Each row was made from one small tree. The marks that hang from a mark follow it in brackets, in alphabetical order. Every link used is in the known rows. Write each row's tree.
Known rows:
A(T(G N) U(Z)): [-3.548 -2.175  1.222 -2.545 -1.275 -2.248 -2.467  0.682  4.030 -1.542
  1.340 -1.314  0.304 -2.125  0.427  2.071 -1.578  0.103 -2.656  1.434
  1.550  0.058  1.268 -0.395 -0.617 -2.687 -1.121]
T(A(U)): [ 0.079 -1.947  0.912 -0.826  1.540 -0.273 -1.005  0.032 -0.081  0.664
  0.372  1.550 -0.507 -1.240  0.780  2.211 -0.416  0.114  0.135 -0.281
  0.774  2.750 -0.993 -0.878 -0.557 -3.006  1.460]
T(A Z(U)): [ 0.912  1.245  0.736 -1.086  2.133  0.088 -0.712 -1.428  0.057  2.381
 -0.020  2.511  0.981  0.985  1.509 -0.428 -1.106 -1.403 -0.172  0.032
  3.213  1.908 -1.030 -0.056  1.157 -0.959 -3.839]
A(U(G Z(T(N)))): [ 0.868 -0.997 -0.546 -1.385  0.115 -2.649  2.276 -0.004  4.073 -2.066
  3.690 -0.781  1.627  0.487 -1.018  2.083 -2.154 -1.651 -0.636  1.732
  1.657  1.056 -0.465 -2.004  2.564 -0.729 -2.462]
A(T(G N(U(Z)))): [-3.350 -0.803  1.706 -2.130 -1.607 -2.036 -1.982  0.009  3.433 -1.352
 -2.177 -3.298  1.184 -0.328  1.573  2.064 -0.697  0.212 -2.240  0.979
  4.007  0.725  2.176  2.053  0.031 -2.170 -0.952]
A(U(G Z)): [ 1.129 -0.535 -0.338 -1.423  0.483 -0.969 -0.401  0.243  2.651 -1.321
 -0.078  0.898 -0.860 -1.291 -2.030  1.552 -0.901 -0.998 -0.921  1.001
 -2.712  2.390 -0.224 -0.923  1.953 -1.783 -2.833]
Z(T): [ 0.121 -0.798 -0.596  0.266 -0.032 -1.115  0.863 -0.035 -0.019 -0.614
  2.472 -1.099  0.444  0.807 -0.458  0.551 -0.421 -0.214  0.661  0.687
  1.203 -0.102  0.117 -0.928  0.167  1.858 -0.459]
G(T): [ 0.446 -1.032  0.910 -0.065 -0.136  0.404  1.119  1.126  2.024 -0.044
 -1.177 -2.143 -1.110 -0.237 -1.217  1.157  1.394  0.452  0.124  0.978
 -0.104 -0.064  0.697 -0.317  0.044 -0.102  0.686]
T(A G N(U) Z): [ 0.818  0.133  2.633 -1.409  1.694  0.527 -0.329 -1.715  1.372  1.190
 -2.120 -1.716  2.348 -1.167  4.112  2.190 -1.665 -0.184 -0.878 -0.038
  8.704  1.412 -0.224  1.747  1.946 -3.082 -1.084]
A(U(Z(T))): [-1.085 -1.946 -0.514 -0.805 -0.051 -2.495  0.719  0.932  1.386 -1.274
  2.090  0.427 -0.546 -1.708 -1.896  2.514 -0.843 -0.724 -0.612  1.339
 -2.197  1.640  0.655 -1.760  0.313  1.144 -1.853]
N(U(G Z)): [ 1.053  1.007 -0.139 -0.791  0.117 -0.788  0.214 -0.537  2.126 -1.210
 -3.625 -0.986 -0.141  0.659 -0.984  1.736  0.026 -0.894 -0.442  0.515
 -0.577  2.981  0.784  1.479  2.665 -1.277 -2.841]
A(T(N Z) U(G)): [-0.168  0.408  2.001 -1.234  0.295  1.017 -2.374 -0.928  1.617 -2.487
  0.595  1.683  0.157 -2.108  2.602  0.838 -1.866 -1.203 -0.795  1.689
  6.103 -1.300 -1.554 -1.839  1.562 -3.800 -2.344]
N(T(A)): [-0.403 -0.150 -0.913 -0.580  0.630 -0.371  0.519  0.035 -1.547  1.277
  0.285  0.139 -0.169  2.128  0.815  0.590  1.491 -0.376 -0.470 -1.318
  1.889  2.858 -1.291  0.767  0.817 -2.977  0.804]
U(A G(T(Z))): [ 3.672  0.473  0.502 -0.009  0.316  3.250  0.824 -0.428  4.368 -2.553
 -1.418  1.193 -3.248 -1.452 -1.254  1.700  0.132 -0.272  2.019  1.827
  1.796 -0.351 -1.640 -1.451  2.535 -1.678 -2.480]
U(A G Z): [ 2.131  0.494 -1.543 -0.723 -1.129 -0.051  0.083 -0.387  5.172 -2.198
  0.047  2.075 -2.370  0.541 -2.557  1.598 -0.622 -0.664  0.860  0.870
 -2.292  1.697 -1.084 -0.746  1.931 -1.474 -2.585]
T(G): [ 0.173 -0.864  0.198 -0.807  0.418 -0.172 -1.099 -0.284  0.843  0.037
  0.667 -2.246  0.754 -0.406 -0.431  0.158 -0.742  1.131 -0.534  0.106
  0.611  0.071  1.057  0.936  0.415  0.067 -0.880]
U(G(T)): [ 2.637 -0.291  0.273 -0.306  0.326  0.901  1.141  0.309  3.216 -0.854
 -0.944 -2.846 -0.967  0.938 -1.532  0.586  0.862  0.135  0.601  1.257
  0.156  0.682  0.106 -0.338  1.950 -1.247 -0.795]
Z(T(N) U(A G)): [ 1.523  0.284 -1.562  0.096  0.083 -0.870  3.575 -2.036  3.396 -3.344
  4.833  0.789  2.134  5.134 -0.449  0.319 -2.819 -1.712  2.046  1.445
  4.054 -0.535 -1.127 -0.809  2.149  0.283 -3.400]
U(G(T(Z))): [ 3.579  0.958  1.036 -0.380  1.081  1.871  0.538 -0.099  2.999 -0.545
 -1.703 -1.381 -1.213 -1.119 -0.582  0.690  0.358 -0.587  0.352  1.674
  2.328 -0.175 -0.610 -0.927  3.334 -1.117 -3.170]
A(T(G) U(Z)): [-3.106 -2.626  0.760 -2.518 -0.886 -1.668 -4.289  1.100  2.356 -1.382
  0.047 -0.662 -1.454 -3.160 -1.068  1.941 -0.562  0.969 -2.286  1.436
 -1.660  1.286  1.939 -0.420 -1.055 -1.899 -1.920]
G(U(A)): [ 1.215 -0.895 -0.533  0.538 -1.187 -0.549  0.558  1.439  3.733 -2.702
  0.131  0.952 -2.738 -2.296 -1.092  1.147 -1.299  0.782  0.982 -1.176
 -0.208 -1.442 -1.377  0.584 -1.016 -0.228  0.534]
Z(T(G)): [ 0.373 -1.717 -0.727 -0.626  0.373 -1.299 -0.016 -0.418  0.702 -0.613
  3.023 -3.400  1.255  0.262 -0.691  0.707 -1.150  1.130 -0.105  0.999
  1.724 -0.039  1.217 -0.051  0.486  1.960 -1.470]

Write each row's tree:
[ 1.004  0.051  3.433 -0.761  1.212  1.273  1.966 -0.483  2.586  1.049
 -3.863 -1.598  0.539 -0.719  3.316  3.297  0.462 -1.038  0.001  0.579
  7.849  1.100 -0.614  0.547  1.581 -3.308  0.486]	G(T(A N(U) Z))
[ 0.073  0.083 -1.003 -1.395 -2.230 -0.119 -2.949 -0.088  5.554 -3.206
 -0.262  2.183 -3.403  0.465 -1.631  1.449 -0.251 -0.213  0.794  1.560
 -1.314  1.325 -0.806 -1.079  0.167 -2.672 -1.906]	U(A(T) G Z)
[ 2.536 -0.591 -0.698 -0.834 -1.291  0.537  1.200  0.697  7.212 -2.440
 -1.133 -0.071 -3.548  0.225 -3.518  2.544  0.656 -0.347  0.989  1.859
 -2.541  1.744 -0.486 -0.978  1.871 -1.683 -1.789]	U(A G(T) Z)
[ 0.424  1.606  1.350 -1.219  1.648 -0.455  1.084 -1.616  1.430  2.453
  1.351  1.896  2.772  1.938  2.969 -0.450 -1.989 -2.376 -0.592  0.026
  6.516  0.616 -1.500 -0.046  1.556 -1.645 -3.203]	T(A N Z(U))
[ 0.800 -1.150 -0.757 -1.261 -0.132 -2.920  0.149  0.295  3.618  1.843
  2.162 -0.580 -0.145  1.376 -0.861  1.991 -0.217 -0.861  0.032  0.652
  0.472  3.634 -0.347 -1.181  0.720  0.212 -0.831]	U(Z(T(A)))
[-0.837 -0.124  0.943  0.648 -0.714  0.858  2.466 -1.022  1.068 -3.001
 -1.834  1.230 -0.020  0.553  1.840  2.572 -0.619 -0.165  1.401 -0.109
  4.182 -0.472 -0.583  1.075 -0.226 -1.702  1.481]	T(N(U(A)))
[-1.149 -0.025  0.037 -0.192  1.300 -0.028  0.832 -0.284 -3.292  0.290
 -3.313 -0.511  0.070  2.101  1.851  1.762  1.961 -0.151 -0.245 -1.478
  3.080  3.962 -0.333  2.464  0.870 -3.414  0.895]	N(T(A) U)
[ 0.160  0.768  0.474 -0.849  0.562  0.768  0.974 -1.931  2.648 -1.610
  2.102  1.689  1.298  0.496  1.138  0.170 -3.130 -0.809 -0.139  0.901
  4.827 -1.921 -0.366  0.601  1.591 -0.205 -4.704]	T(G N Z(U(A)))
[-0.450 -1.833 -0.609 -0.682 -0.773 -1.255  0.464 -0.347  2.869 -3.079
 -0.668 -1.248 -1.132 -0.609 -1.764  3.787 -0.916  0.917  0.727  1.239
  0.281  1.963  1.620  1.096  0.634  1.076 -2.279]	N(U(A Z(T(G))))
[ 3.137 -0.782  1.912 -0.745  0.866 -0.533  0.273  1.915  5.138  1.581
 -1.921 -2.118 -2.441 -3.677  0.403  1.816 -0.235  0.290 -0.373 -0.586
  3.667  0.438 -1.411  0.201  0.659 -1.606 -0.404]	G(T(A Z) U)
[-0.876  0.767 -1.082 -0.666  1.114  1.000  0.574 -1.383 -1.445 -1.953
  0.830  2.278 -0.795  0.671 -0.350 -0.183 -0.676 -0.247 -0.590  0.116
  1.912  0.037 -0.133  1.613  1.931 -0.607 -5.955]	N(T(G Z(U(A))))
[-0.206  0.188 -0.514 -1.419 -2.581 -0.649 -1.139 -0.356  7.007 -3.354
  1.008  1.675 -1.460  1.503 -0.155  1.336 -1.222 -1.026  0.197  1.495
  2.030  0.091 -1.343 -1.227  0.660 -3.482 -1.228]	U(A(T(N)) G Z)
[ 2.204 -0.348 -0.389 -1.288  0.867 -2.105  0.492 -0.779  3.075  0.217
 -1.252 -1.740  0.470  2.332 -0.419  2.863 -0.449 -0.840  0.779  0.796
  2.172  5.137 -0.130  0.363  2.650 -1.327 -2.204]	N(U(G Z(T(A))))
[-0.495 -1.215 -0.841 -0.902  1.150 -2.250  0.593 -0.819 -0.150 -0.290
  3.578 -2.635  2.820  2.545 -1.120 -0.435 -1.660  0.194 -0.279  1.318
  1.411  0.286  1.963  0.853  0.926  2.797 -4.112]	Z(T(G) U)
[ 2.348  2.133 -0.450 -0.259  1.026  1.978  0.266 -2.062  1.476 -2.194
  0.412  4.089 -0.576  1.116 -0.466 -0.454 -1.951 -1.447  1.390  0.990
  1.505  0.050 -1.559 -0.391  2.569 -0.609 -5.998]	T(Z(U(A G)))
[ 0.887 -1.369  2.404 -1.880  1.922  0.313 -0.844 -1.006  1.888  0.936
  1.702  0.109  1.430 -2.901  2.871  2.036 -2.489 -0.164 -1.338  0.293
  6.481  0.712 -1.138 -0.567  1.414 -3.566 -0.992]	T(A(U) G N Z)
[ 0.711 -0.718 -0.992 -0.272 -2.038 -1.966  0.673  2.096  6.106 -2.118
 -0.259  0.875 -3.420 -2.708 -2.374  1.798 -1.418  0.104 -0.103 -1.002
 -2.651 -0.152 -0.830  0.582 -0.497  0.105 -1.109]	G(U(A Z))
[ 0.569 -2.933  1.807 -0.888  1.367  0.306  0.258  1.080  1.785  0.659
 -0.758 -0.564 -1.611 -1.427 -0.359  3.263  0.877  0.491  0.205  0.782
  0.362  2.744 -0.258 -1.271 -0.587 -3.558  2.324]	G(T(A(U)))
[-0.449 -2.284  1.099 -2.674  0.538 -2.422 -0.274  0.158  4.600  1.093
  1.890 -1.185  1.176 -1.144  0.538  2.875 -1.906 -0.298 -2.137  0.294
  1.906  2.884  0.057 -0.013  0.877 -3.496 -0.451]	T(A(U(Z)) G N)
[ 0.838  0.593  2.214 -1.152  1.445 -0.126  2.251 -0.596  3.480  2.175
  0.204 -0.290  1.718  1.495  1.873  0.721 -0.758 -1.975 -0.447  1.080
  6.505  0.581 -0.700 -0.344  1.709 -1.873 -2.517]	G(T(A N Z(U)))
[ 1.441 -1.249 -0.299 -1.259 -0.973 -5.219  2.340  1.924  7.287  1.022
  3.255 -3.067  0.995  0.385  0.076  1.914 -2.329 -1.048 -1.052 -0.782
  4.011  0.985 -1.289 -0.046  0.853 -0.215 -0.083]	G(U(Z(T(A N))))
[ 0.354  0.841  1.391 -0.438  1.295  0.685  1.277  0.055  0.940  0.451
 -1.080 -0.076  0.011 -0.048 -0.466 -0.116  0.272 -1.039 -0.381  1.490
  1.431 -0.527  0.754 -0.070  1.436  0.938 -4.611]	G(T(Z(U)))
[-1.902  0.039 -0.753  0.911 -0.304  1.563  1.905 -0.367 -2.922 -3.642
 -3.167  1.909 -2.107  0.699  0.263  2.328  1.661  0.112  0.900 -0.910
  1.009  1.429 -0.349  2.121  0.392 -2.129  0.305]	N(T U(A))
[ 2.912 -0.285  0.580 -2.072 -0.151 -1.604  2.024  0.482  8.463  1.342
  0.120 -2.840  0.329  2.371 -0.643  2.222 -0.033 -1.424 -0.648  1.261
  3.061  2.909 -0.886 -0.721  2.898 -3.741 -0.356]	U(G(T(A N)) Z)
[ 1.855  0.205 -0.180  0.510  0.200  2.186  0.444 -1.448  0.952 -3.829
 -3.041  1.251 -1.414  0.912 -0.150  2.152 -0.337  0.197  2.333  0.271
  1.206  1.437 -0.690  1.029  1.228 -2.354 -0.692]	N(U(A G))
[-0.861 -0.583  1.492 -0.621  0.492 -0.348  1.012 -0.915  0.482 -0.930
 -1.481 -3.612  2.799  0.264  1.938  1.500 -1.146  0.499 -0.832 -0.004
  5.180 -0.144  1.491  2.460  0.959 -1.038  0.073]	T(G N(U))
[ 1.073  1.060  0.845 -0.086  0.519  0.236  1.996 -1.429  0.926 -1.765
 -1.953 -1.764  2.452  1.964  1.835  0.949 -0.970 -0.852  0.312  0.206
  4.968  0.453 -0.364  1.506  2.419 -2.478 -0.485]	T(N(U(G)))
[ 1.578 -0.328 -1.211 -0.128 -0.579 -0.736  1.339 -0.873  3.494 -3.851
 -1.159  0.352 -1.513  1.351 -1.982  3.328 -0.681 -0.617  2.040  1.364
  0.284  2.726 -0.146  0.028  2.017 -0.016 -2.872]	N(U(A G Z(T)))
[ 1.615 -0.272 -0.293  0.592 -0.271  0.576  3.197 -1.812  2.295 -4.531
  0.825 -0.384  0.998  2.610  0.859  2.768 -1.512 -0.698  2.714  1.044
  5.684 -0.004 -0.998  0.113  1.926 -0.943 -0.234]	Z(T(N(U(A G))))
[ 0.564  0.273  0.904 -0.110  0.474  1.869  1.545 -0.211  2.302 -1.549
 -0.890  2.374 -2.008 -0.405 -0.951  1.170 -0.058 -0.749  1.160  1.594
  0.942 -0.569 -0.240 -0.562  0.695  0.253 -4.053]	G(T(Z(U(A))))
[ 1.463  0.809 -1.369 -0.026  0.574  0.599  0.744 -1.700  1.831 -2.637
  1.120  2.495 -0.287  3.295 -1.454 -0.188 -1.458 -0.953  1.778  0.622
 -0.448  0.882 -0.843  0.147  1.303 -0.848 -3.527]	Z(U(A G))
[ 3.633 -0.811  0.493 -1.015  1.143  0.700  0.362 -0.016  4.188  1.184
 -0.892 -2.522 -0.874  1.904 -0.760  1.448  0.784  0.003  0.970  0.760
  1.935  2.914 -0.937 -0.575  1.931 -3.320  0.505]	U(G(T(A)))
[-0.168 -1.017  2.143 -1.387 -0.286 -1.618  2.495  0.811  5.353  1.137
 -3.624 -3.247  0.244  0.903  0.922  3.908  0.982 -0.907 -0.785  0.616
  3.762  3.286  0.481  1.004  0.838 -3.195  1.247]	G(T(A N(U(Z))))
[-0.127 -0.732 -1.003 -0.312 -1.977 -2.009  2.879  0.092  5.594 -2.190
  3.652  1.119 -0.273  1.056 -0.955  2.321 -1.658 -1.290  0.592  1.255
  1.742 -0.210 -0.861 -1.628  0.292  0.789 -0.758]	U(A Z(T(N)))
[ 1.574  0.600  0.342  0.366 -0.101  1.504  2.166 -1.716  2.448 -3.795
 -1.499  0.678  0.336  1.739  1.258  2.330 -1.207 -0.801  1.828  0.419
  4.389  0.242 -1.248  1.002  1.663 -2.909 -0.004]	T(N(U(A G)))
[-2.770 -2.797  1.137 -1.490 -0.110 -0.165 -4.244  0.210 -0.089 -1.920
  0.530 -0.753 -0.745 -2.842  0.368  1.498 -0.783  1.694 -1.200  1.199
  0.575  0.148  1.396 -0.205 -1.615 -2.110 -0.060]	A(T(G) U)
[-1.614 -0.844 -0.863  0.143  0.042  1.324  0.812 -0.728 -2.103 -3.551
 -2.484 -0.489 -1.245  0.246  0.118  2.268  0.963  1.259  0.249 -0.631
  1.424  1.437  0.726  3.021  0.470 -2.142 -0.668]	N(T(G) U(A))
[-0.183 -0.928 -0.810 -1.378  1.164 -0.587 -0.501 -0.310 -0.858  1.390
  0.779 -1.922  0.174  1.597  0.574  0.669  0.879  0.799 -1.217 -1.171
  2.526  2.963 -0.235  1.705  1.311 -3.035 -0.118]	N(T(A G))
[ 2.493 -0.573  0.902 -1.464  0.651 -0.642  0.752  0.336  5.218  0.570
 -4.703 -2.916 -1.229  1.205 -1.020  3.513  1.362 -0.647  0.155  0.965
  0.956  5.326  0.374  0.991  2.565 -3.590 -0.964]	N(U(G(T(A)) Z))
[ 0.471 -0.122 -0.665 -0.312 -1.397  1.526 -2.872 -0.762  2.972 -3.689
  0.262  2.193 -2.981  0.801 -0.403  0.765 -0.215  0.368  1.852  1.114
  1.095  0.079 -1.347 -1.064 -0.381 -2.885 -0.228]	U(A(T) G)
[ 2.999 -0.682  0.996 -1.482  1.319 -1.089 -1.998  0.550  3.785  1.610
 -0.305 -2.296 -0.717 -3.720  1.092  0.796 -2.269  0.992 -1.149 -1.268
  4.238  0.532 -1.122  1.451  1.120 -1.468 -1.980]	T(A G(U) Z)
[ 0.594  0.313  0.076 -1.506  1.697  0.371 -1.028 -0.676 -0.796  1.788
  0.074 -0.708 -0.197 -0.401  1.554  0.402  0.375  0.190 -1.686 -0.780
  4.329  2.190 -0.891  1.226  2.392 -2.737 -2.343]	N(T(A G Z))
[-2.057 -1.063  1.158 -1.554 -1.370 -0.808 -2.241 -0.300  2.424 -0.894
  1.653 -2.673  1.482  0.317  1.962  0.155 -1.241  0.627 -1.448  0.887
  4.985 -1.647  0.920  0.379 -0.780 -2.000  0.323]	A(T(G N))
[ 1.651  2.310 -1.018 -1.235  2.634  0.239  0.567 -1.894 -1.275  1.239
  0.125  1.671  1.110  3.555  1.014 -1.155 -0.117 -2.044 -0.564 -0.438
  3.967  3.221 -1.831  0.984  4.087 -3.061 -5.756]	N(T(A Z(U(G))))
[ 1.830 -1.688  0.607 -1.382 -0.605 -3.268  0.842  3.087  7.617  1.683
 -1.696 -3.519 -2.477 -1.762 -1.880  2.519  0.285  0.031 -1.239 -0.488
 -0.549  2.559 -0.232  0.520  0.277 -1.555  0.507]	G(T(A) U(Z))
[ 0.626 -0.831  0.850 -0.944 -1.820 -3.340  3.260  3.177  8.242 -0.277
 -0.510 -4.394 -0.593 -1.793 -1.326  1.829 -0.765 -0.618 -1.987 -0.143
  1.105 -1.237  0.351  0.817  0.721 -0.386 -0.216]	G(T(N) U(Z))
[-0.781 -1.345 -0.073 -1.130  0.070 -2.499  0.209  0.024  1.506 -0.954
 -0.999 -3.745  0.859 -0.224 -1.003  2.618 -0.563  0.488 -0.824  1.031
  0.547  2.205  2.602  1.467  1.176  1.695 -3.000]	N(U(Z(T(G))))
[ 0.657  1.245  0.444 -0.991 -0.309 -1.452  1.913 -0.763  3.526 -1.326
 -2.472 -1.738  1.723  1.629  0.543  1.664 -0.741 -1.651 -0.875  0.434
  2.707  1.621  0.217  1.435  2.986 -2.053 -2.266]	T(N(U(G Z)))
[-0.178 -2.438  1.974 -1.884  0.070 -1.904  1.924  1.679  5.919  1.047
  0.290 -0.975 -0.406 -1.125 -0.186  3.924  0.025 -1.092 -1.402  0.943
  1.513  2.780 -0.263 -1.440  0.414 -3.849  1.330]	G(T(A(U(Z)) N))
[ 2.087 -0.257  1.509 -0.098 -0.009 -0.217  1.058  2.282  3.979 -0.342
 -2.262 -2.630 -2.221 -4.550 -0.574  0.832 -0.339  0.197 -0.676  0.001
  1.916 -1.904 -0.378  0.389  0.945  0.296 -1.729]	G(T(Z) U)
